Each row comes from the steps of one path. Every step used is in the known rows, and no mark comes twice. Write the path behind each row, first mark first.
Known rows
robomu > dogu: [  3.5  -9.1 -16.4 -21.7  -7.5   1.5  14.3  -6.9   8.3 -20.9  -2.3 -10.6
   1.2   9.2 -14.4   6.5  32.0  12.2   1.5   9.9  -3.7  17.5  -9.0]
ruti > volidoz > dogu: [  4.8 -14.4  -6.1 -12.4   4.2  -1.2   6.7   6.3  19.8 -19.8   6.3  12.6
  20.5   5.6  -7.7  -2.2  25.2   1.0  -1.3  11.3  -6.2   5.8 -16.3]
gomi > zava > dogu > volidoz > pezuz > robomu: [  6.7 -11.5  -8.8 -23.7 -12.3   0.7  17.9  12.6  27.8 -16.6  -1.7 -48.5
  11.4  -1.9   9.1   5.0  31.5  -0.9 -12.2  23.3 -13.6   8.1  -1.5]
pezuz > robomu > gomi > zava > dogu > volidoz: [  5.8 -10.2   0.0 -24.8 -20.8  -1.0  21.0  30.6  29.0 -13.1 -11.9 -52.3
  12.2  27.9  15.2   0.3  33.2   3.7  -2.0  19.1 -11.1   7.6  -5.4]
dogu > volidoz: [  7.7 -14.9   4.7 -23.3   5.8   2.4  14.6   5.1  18.0 -16.9  -0.5 -11.7
  17.5   0.1 -15.0  11.9  34.2   8.7  -1.4   9.7  -6.8  25.1 -12.0]
dogu > zava: [  2.3  -9.0   0.0 -16.8   5.2   2.5  15.3   4.3  22.2 -16.5  -5.9  -4.0
  15.0  39.8   0.5  14.7  36.3  15.3   7.9   3.1  -3.4   9.4 -25.7]
gomi > zava > pezuz > robomu > ruti: [ 10.7 -10.2   3.2  -5.9 -50.8  -3.9  19.2   0.9  16.8  -7.8  -0.7 -39.6
  27.5  -2.3  -6.9   3.7  17.4  17.2 -11.5  19.2 -15.9  -1.2  -4.7]
gomi > zava > pezuz > robomu > ruti > volidoz: [  5.3 -11.5  -0.4   2.8 -44.3  -4.8  14.1  -6.6  15.5  -5.1   3.4 -23.8
  26.4  15.8  -4.4   1.7   8.3   9.8 -10.8  20.8 -16.6  -6.0  -7.8]
robomu > dogu > zava: [ -2.0  -8.0 -11.7 -22.3   4.1   3.4  14.5  -7.4  10.9 -19.1  -6.6  -8.2
   1.4  37.4  -0.7   5.9  38.8  21.3   8.4   4.4  -3.7  14.9 -21.4]
gomi > zava > dogu: [ 14.6 -12.0 -11.1 -21.2 -18.7   0.2  26.9   2.8  24.9 -18.6   0.1 -19.9
   5.8  19.1   5.0  11.0  24.3  -9.3  -5.9  15.1  -8.4   6.3 -11.7]
dogu > volidoz > pezuz > robomu > gomi: [ -3.6  -5.7   5.8 -18.3   3.8  -0.5   2.6  37.9  33.2 -15.2  -8.5 -38.7
  21.1   1.7  -0.5  13.2  40.1  16.3   3.7  19.3  -6.4   7.8  -3.9]
dogu > robomu > gomi > zava > pezuz: [ 14.8 -18.2   2.8 -15.5 -33.3  -6.6  20.3  22.0  27.2  -8.2 -14.7 -26.3
  17.3  48.7 -12.1   8.6  24.8   8.2   0.1  22.3 -14.5 -10.7  -4.6]
dogu > robomu > ruti > volidoz: [ -1.6 -20.7  -5.3   2.8  -9.3  -4.3  13.4  -1.7  13.9 -12.5   4.1  13.4
  22.1  76.6 -15.3  17.9  19.4 -19.7  -3.2  15.7  -9.0   4.4 -12.4]
volidoz > ruti: [  1.9 -14.9 -10.0 -14.4 -15.8  -0.6  13.9   0.7  13.6  -9.9  -0.1   6.4
   4.8  20.8 -16.2  14.4  29.5   2.7   6.8  10.0  -3.9  22.5  -8.9]
ruti > volidoz > pezuz: [ -1.6  -9.5  -9.9  -5.3  12.0  -0.3   4.9   2.6  27.0 -17.4   7.2  10.3
  13.8  10.6 -11.8  21.1  21.8  -4.7   0.8  16.7  -5.3   0.7 -13.8]
volidoz > dogu > zava: [  6.8 -11.4   3.3 -20.7   9.6   2.0  11.4  11.1  22.3 -21.3  -1.2  -1.2
  21.4  16.1   4.9   0.1  41.1  17.8   4.0   3.8  -4.8   8.1 -26.3]
volidoz > dogu > zava > pezuz > robomu: [  3.0 -11.8   1.3 -16.4 -18.2  -0.5  12.6  16.5  18.5 -12.1 -11.2 -30.2
  25.9  12.8   3.7  -7.6  41.6  45.8  -2.5   6.8 -14.1  -0.5 -15.9]
ruti > volidoz > pezuz > robomu: [ -9.3  -7.7 -17.0  -3.5  -4.0  -1.2   1.5   9.9  24.2 -14.3   0.1 -14.7
  14.9  20.1  -6.0   9.3  22.6   6.4  -0.3  18.9  -6.7  -4.3  -7.1]
robomu > dogu > volidoz: [  4.5 -13.8  -6.8 -28.7   4.0   2.6  14.0  -7.7   6.1 -20.7  -1.2 -15.2
   5.3  -2.0 -15.6   3.0  37.8  14.6  -2.0  10.2  -6.9  30.3  -7.2]
zava > dogu > volidoz > ruti: [  1.7 -19.5  -8.4 -21.3  -4.6   1.6  23.2   2.0  12.7 -10.6  -0.4  -1.9
  -0.9  26.6  -5.6  19.4  40.2  -3.9  -1.3   9.4 -10.4  37.8  -6.5]
robomu > ruti > volidoz > dogu: [  5.4 -12.9   3.4  -2.3  -0.5  -2.0   7.5   1.9  17.1 -18.7  15.4  18.4
  29.0   5.4  -3.3   6.7  21.8  -8.4  -5.1  12.0  -7.3   9.2 -18.6]
ruti > volidoz > dogu > robomu > gomi > zava: [  8.3 -20.4  -1.8 -15.6 -12.0  -7.0   7.5  26.1  28.7 -16.5  -3.6  -1.9
  21.9  56.4  -0.2 -12.8  20.4 -11.4   3.8  24.4  -9.0 -14.8 -10.7]
zava > gomi: [ -3.7  -8.0  -5.9  -7.1 -18.9   2.6  11.8   1.0  17.8 -18.0   2.3 -12.9
  27.7  20.3 -11.0  15.0  26.8   2.9   9.6  13.8  -1.9   8.2 -14.5]
pezuz > volidoz > dogu > zava: [  4.7 -10.9   3.6 -16.9  12.2  -2.7  12.7  -2.5  21.6 -19.1   6.8 -21.9
  20.3   5.8  -4.5   6.2  46.6  12.2  -1.1  -0.2  -2.7  16.1 -22.6]
dogu > robomu: [  4.4 -20.5 -11.5 -15.7 -11.9  -2.4  17.6   7.4  17.0 -16.2  -8.4  -7.4
  12.6  57.5 -18.7  12.8  31.9  -2.7   0.3  13.5  -6.4   6.0  -7.3]
ruti > volidoz: [  0.7 -12.4  -9.3  -6.9   1.0  -0.3   9.9  -1.3  19.0 -15.2   2.4  10.6
  13.3  28.6 -11.6  11.8  20.6  -1.1   2.9  10.3  -4.5   6.4 -16.5]

Write each row's path
[ -3.7  -5.1   5.3 -10.1 -20.4  -1.2  13.8  31.9  27.2  -6.5 -20.9 -35.1
  18.2  46.3   7.9  10.6  40.0  42.7   9.3   7.5 -10.5  -4.9 -17.5] | dogu > zava > pezuz > robomu > gomi
[  3.1 -14.2   3.7  -9.4   3.8  -0.5  10.4   3.4  19.8 -11.8   0.1  10.6
  23.3  22.5   0.7   2.0  31.3  27.5  -0.8   5.8 -14.0  -1.0 -24.8] | ruti > volidoz > dogu > zava > pezuz
[ 18.2 -13.1  -0.1 -18.2 -30.0  -2.1  20.9  -2.4  21.2 -11.1  -2.6 -22.2
  16.8 -10.5 -15.2   6.9  19.6  15.8  -7.2  16.3 -12.9   0.6  -9.4] | gomi > zava > pezuz
[  9.5 -22.1  -8.1 -20.1  -7.6  -3.3  13.3  14.8  17.3 -20.7  -4.0  -3.3
  20.4  32.6 -14.3  -1.4  36.7  -0.1  -3.8  14.2  -8.0   4.8  -7.8] | volidoz > dogu > robomu
[  3.0  -9.9  10.1  -7.1 -22.2  -1.2  13.6  13.6  16.2 -11.5  -2.4 -23.2
  34.8  12.9   8.1   1.4  38.1  35.3  -7.1   7.8 -15.0   3.4 -18.4] | volidoz > dogu > zava > pezuz > robomu > ruti
[ -1.8 -11.8  -3.0   0.5 -17.1  -3.0   4.5  10.0  14.4 -15.7   7.8  -5.5
  31.2  14.6   0.3  -5.5  22.8   2.5  -6.4  14.4  -9.2   3.6 -11.6] | pezuz > robomu > ruti > volidoz > dogu
[ 10.1 -16.8  -1.2 -19.1 -20.7  -5.1  16.3  24.2  29.1 -14.6 -11.8 -20.2
  13.8  61.3  -5.9   4.6  25.3  -6.9   6.4  22.3  -6.3  -7.6  -8.1] | dogu > robomu > gomi > zava
[ 10.8 -11.8  -6.3 -16.2 -43.8  -2.9  18.3   5.1  17.8  -8.4  -9.9 -46.7
  19.1  -1.8  -9.5  -4.6  20.5  26.6  -7.4  18.6 -15.0  -4.6  -2.8] | gomi > zava > pezuz > robomu
[-10.9  -3.3 -18.8 -18.1  -0.6   2.4   6.3   4.1  16.0 -18.7  -9.3 -32.8
   3.9  28.5   5.6   2.9  41.2  28.6   5.2  12.6  -5.2   3.2 -12.4] | volidoz > pezuz > robomu > dogu > zava
[  9.8 -20.5   2.3 -10.1 -12.7  -4.0  14.8   9.9  14.8 -19.8   4.8   1.4
  28.9  35.4 -10.2   7.3  33.7  -9.8  -8.4  14.4  -9.3   8.6 -10.0] | volidoz > dogu > robomu > ruti
[-12.5  -6.8 -27.5  -9.1  -5.6  -0.2  -0.1  -1.5  12.2 -17.3  -1.0 -18.0
   2.5  18.2  -8.6   0.2  25.7  13.0  -0.1  20.3  -6.8   1.1  -2.4] | ruti > volidoz > pezuz > robomu > dogu
[ 18.7 -20.0   6.5 -20.9 -29.6  -7.6  16.6  29.7  27.3 -12.6 -10.5 -22.2
  24.6  26.5  -7.0  -5.4  29.7  11.6  -3.6  22.5 -16.0 -12.2  -5.5] | volidoz > dogu > robomu > gomi > zava > pezuz
[  0.5  -7.9  -2.1  -3.7 -27.1  -1.6  13.1   7.4  15.6 -14.3  -0.2 -24.3
  24.8  18.5  -4.4  11.7  27.7   6.4  -3.8  12.6  -6.0  10.8  -9.2] | pezuz > robomu > ruti
[ 21.1 -14.2   4.8 -19.3 -21.7  -7.2  18.5  -9.0  20.7 -14.2   9.2 -40.2
  21.9 -43.3 -20.7  -1.2  31.3  12.9 -15.8  13.1 -12.7   7.1  -6.3] | gomi > zava > pezuz > volidoz > dogu
[  5.5 -11.9   3.5 -21.6  16.9   2.3   9.1   7.7  26.2 -19.4   3.9 -12.1
  18.2 -20.2 -13.1  20.9  35.4   5.1  -4.1  15.2  -7.1  18.9  -8.9] | dogu > volidoz > pezuz
[ -9.0 -10.0   3.3   7.5 -21.4  -1.1  12.8  -0.8  14.3  -3.7  -2.9 -11.9
  26.2  53.6   4.5  12.7  24.3  25.7  -2.3   7.7 -15.1  -1.0 -21.2] | dogu > zava > pezuz > robomu > ruti > volidoz
[-12.2  -5.0 -12.2 -13.3 -10.0   6.1  11.4 -11.4   8.0 -19.4  -2.6 -14.6
  16.4  47.3   0.3   4.6  36.2  18.5  15.6   9.2  -1.7  10.9 -22.1] | robomu > dogu > zava > gomi
[ -4.0  -8.4   2.8 -12.3  -4.2   4.8   8.6   9.5  19.8 -20.6   2.8  -7.2
  35.9  25.2   7.7   0.0  37.9  14.8  12.1   8.7  -3.0   4.3 -27.4] | volidoz > dogu > zava > gomi
[  9.1 -11.7   4.1 -11.3 -36.2  -9.8  18.1   0.8  22.4   0.0   0.2 -34.8
   5.6   3.1 -20.1  16.7  29.8   9.0   2.1  15.1  -9.7  13.9  -2.8] | robomu > gomi > zava > pezuz > volidoz > ruti
[  0.5 -19.0  -3.2 -10.0   0.9  -5.8   4.9  30.9  25.9 -16.6  -6.1  11.0
  19.5  66.4  -6.2  -0.4  30.3  -4.9   6.1  17.9  -7.1  -6.1 -11.6] | ruti > volidoz > dogu > robomu > gomi
[ 17.2  -8.0   8.1 -16.9 -27.1  -3.4  18.0  19.3  31.9 -10.3  -8.0 -24.6
  18.1  -0.2  -5.7  11.2  22.9  17.8   1.9  17.4 -11.3  -5.0 -10.8] | robomu > gomi > zava > pezuz
[ -2.1 -11.3 -10.2 -18.7  -0.5   2.2  16.1  19.5  24.9 -18.1  -4.1 -38.4
  11.4   5.3   3.6  17.5  40.3   5.1 -10.1  17.0 -11.8  16.3  -2.1] | zava > dogu > volidoz > pezuz > robomu
[ 13.4  -7.0   3.8 -19.2 -15.4  -2.2  14.0  21.7  32.6 -16.1  -5.6 -19.4
  15.9  13.3  -0.2   6.8  22.8   1.2   7.9  17.2  -3.4  -1.4 -14.2] | robomu > gomi > zava
[-11.5  -3.7  -8.5  -1.6  -3.8  -3.1  -1.7  32.5  34.4 -12.5  -6.0 -18.4
  15.5  31.3   0.8  12.7  25.8   7.6   8.5  20.4  -4.6  -9.7  -8.1] | ruti > volidoz > pezuz > robomu > gomi
[ -1.2 -17.5 -11.6 -26.7  -6.2   1.8  12.6 -11.8  -0.1 -12.8  -0.7  -3.2
  -3.9  10.0 -18.8   2.3  38.3  11.9   4.1  11.0  -7.6  40.5  -2.2] | robomu > dogu > volidoz > ruti
[  1.3  -9.4  -7.0 -19.7  -7.6   2.3  18.8  -9.7   8.6 -13.2  -9.4 -14.5
   4.1  24.7  -7.4   9.8  38.7  36.9   1.8   4.1 -11.5  11.0 -18.0] | robomu > dogu > zava > pezuz
[  0.1 -11.2  -0.2   3.0  -4.6  -0.7  11.5  -6.3  17.8 -14.3  11.3  15.5
  22.7  27.9  -8.2  21.2  17.1 -10.8  -2.0  11.7  -6.2  10.5 -18.3] | robomu > ruti > volidoz
[  4.5 -20.4 -17.6 -14.9 -13.0  -1.5  27.8   9.7  18.6 -17.0  -9.3 -10.5
   3.4  73.3  -6.1  21.5  36.0 -12.2  -5.0  12.2  -9.4   9.0  -7.0] | zava > dogu > robomu
[ -7.5  -6.5  -1.2  -8.0  -8.0   5.4  12.4   1.5  19.8 -16.8  -1.3 -10.7
  27.6  47.8   3.6  14.0  33.1  13.4  16.4   8.1  -1.6   5.5 -26.5] | dogu > zava > gomi
[ -0.1  -8.9  -6.6 -15.9  -5.6  -2.3  19.9 -24.0   7.4 -11.7  -1.6 -35.4
   1.7  13.5 -16.2  15.9  45.2  32.2  -2.8   1.1  -9.4  19.1 -15.0] | robomu > dogu > zava > pezuz > volidoz
[ -9.5  -6.4 -18.2 -20.2 -12.3   2.5  11.5  -0.1   7.8 -16.9 -13.5 -32.1
   3.3  46.5   3.7  -6.8  39.8  32.5   7.1   6.5  -5.0   9.2 -15.1] | pezuz > robomu > dogu > zava
[ -2.7  -5.3  -3.2  -1.8 -15.6  -1.5   7.3  12.9  23.8 -16.3   4.5 -21.5
  24.4   1.1  -3.4  20.0  28.4   3.1  -5.7  18.5  -6.4   5.0  -6.9] | volidoz > pezuz > robomu > ruti
[  2.9 -19.1  -0.4 -21.1  -3.6   1.2  13.2   0.3  11.7  -9.2   0.2   1.8
   8.4  11.2 -17.9  11.0  34.7   6.7   4.3  10.5  -7.3  35.4  -6.9] | dogu > volidoz > ruti
[ 12.5 -21.3 -16.0 -19.7 -24.2  -2.6  29.1   4.2  21.0 -16.6  -6.6 -20.0
   4.7  64.8  -0.9   9.1  25.6 -18.3  -7.6  19.7 -11.2   0.7  -6.0] | gomi > zava > dogu > robomu
[  8.9 -18.7   5.1 -12.4 -15.6 -11.0  15.2  19.8  23.8 -11.7  -5.0 -35.2
  20.4  20.9 -23.5  13.3  45.8  12.0  -6.4  12.6 -12.3   4.2  -2.6] | zava > pezuz > volidoz > dogu > robomu > gomi
[ 14.8  -8.1   8.3 -12.9 -25.7  -8.4  18.7   6.2  29.9  -8.6  -0.5 -48.2
  14.3  -9.9 -16.9  17.1  28.6  11.2  -3.2  14.3  -9.2   2.8  -7.5] | robomu > gomi > zava > pezuz > volidoz
[ -3.4  -4.6  -6.9  -7.8 -14.0  -4.2   0.7  26.7  36.8 -11.9  -4.0 -27.5
  16.7  22.7   7.5   0.5  15.8   1.3   5.7  27.3  -6.6 -18.2  -7.8] | ruti > volidoz > pezuz > robomu > gomi > zava
[ -9.7  -9.0   7.8   6.9  -3.2   2.8   4.3  -2.2  16.9 -17.2  15.5  14.3
  44.0  44.3  13.0   6.0  25.8  -1.2   9.1  11.3  -5.5   2.7 -31.6] | robomu > ruti > volidoz > dogu > zava > gomi
[ 12.4 -20.4  -7.1 -10.3 -30.0  -3.6  30.6   0.9  18.9 -15.9   2.5 -14.9
  12.9  65.2   1.2  17.2  23.3 -28.5 -12.4  21.3 -12.5   4.4  -8.3] | gomi > zava > dogu > robomu > ruti
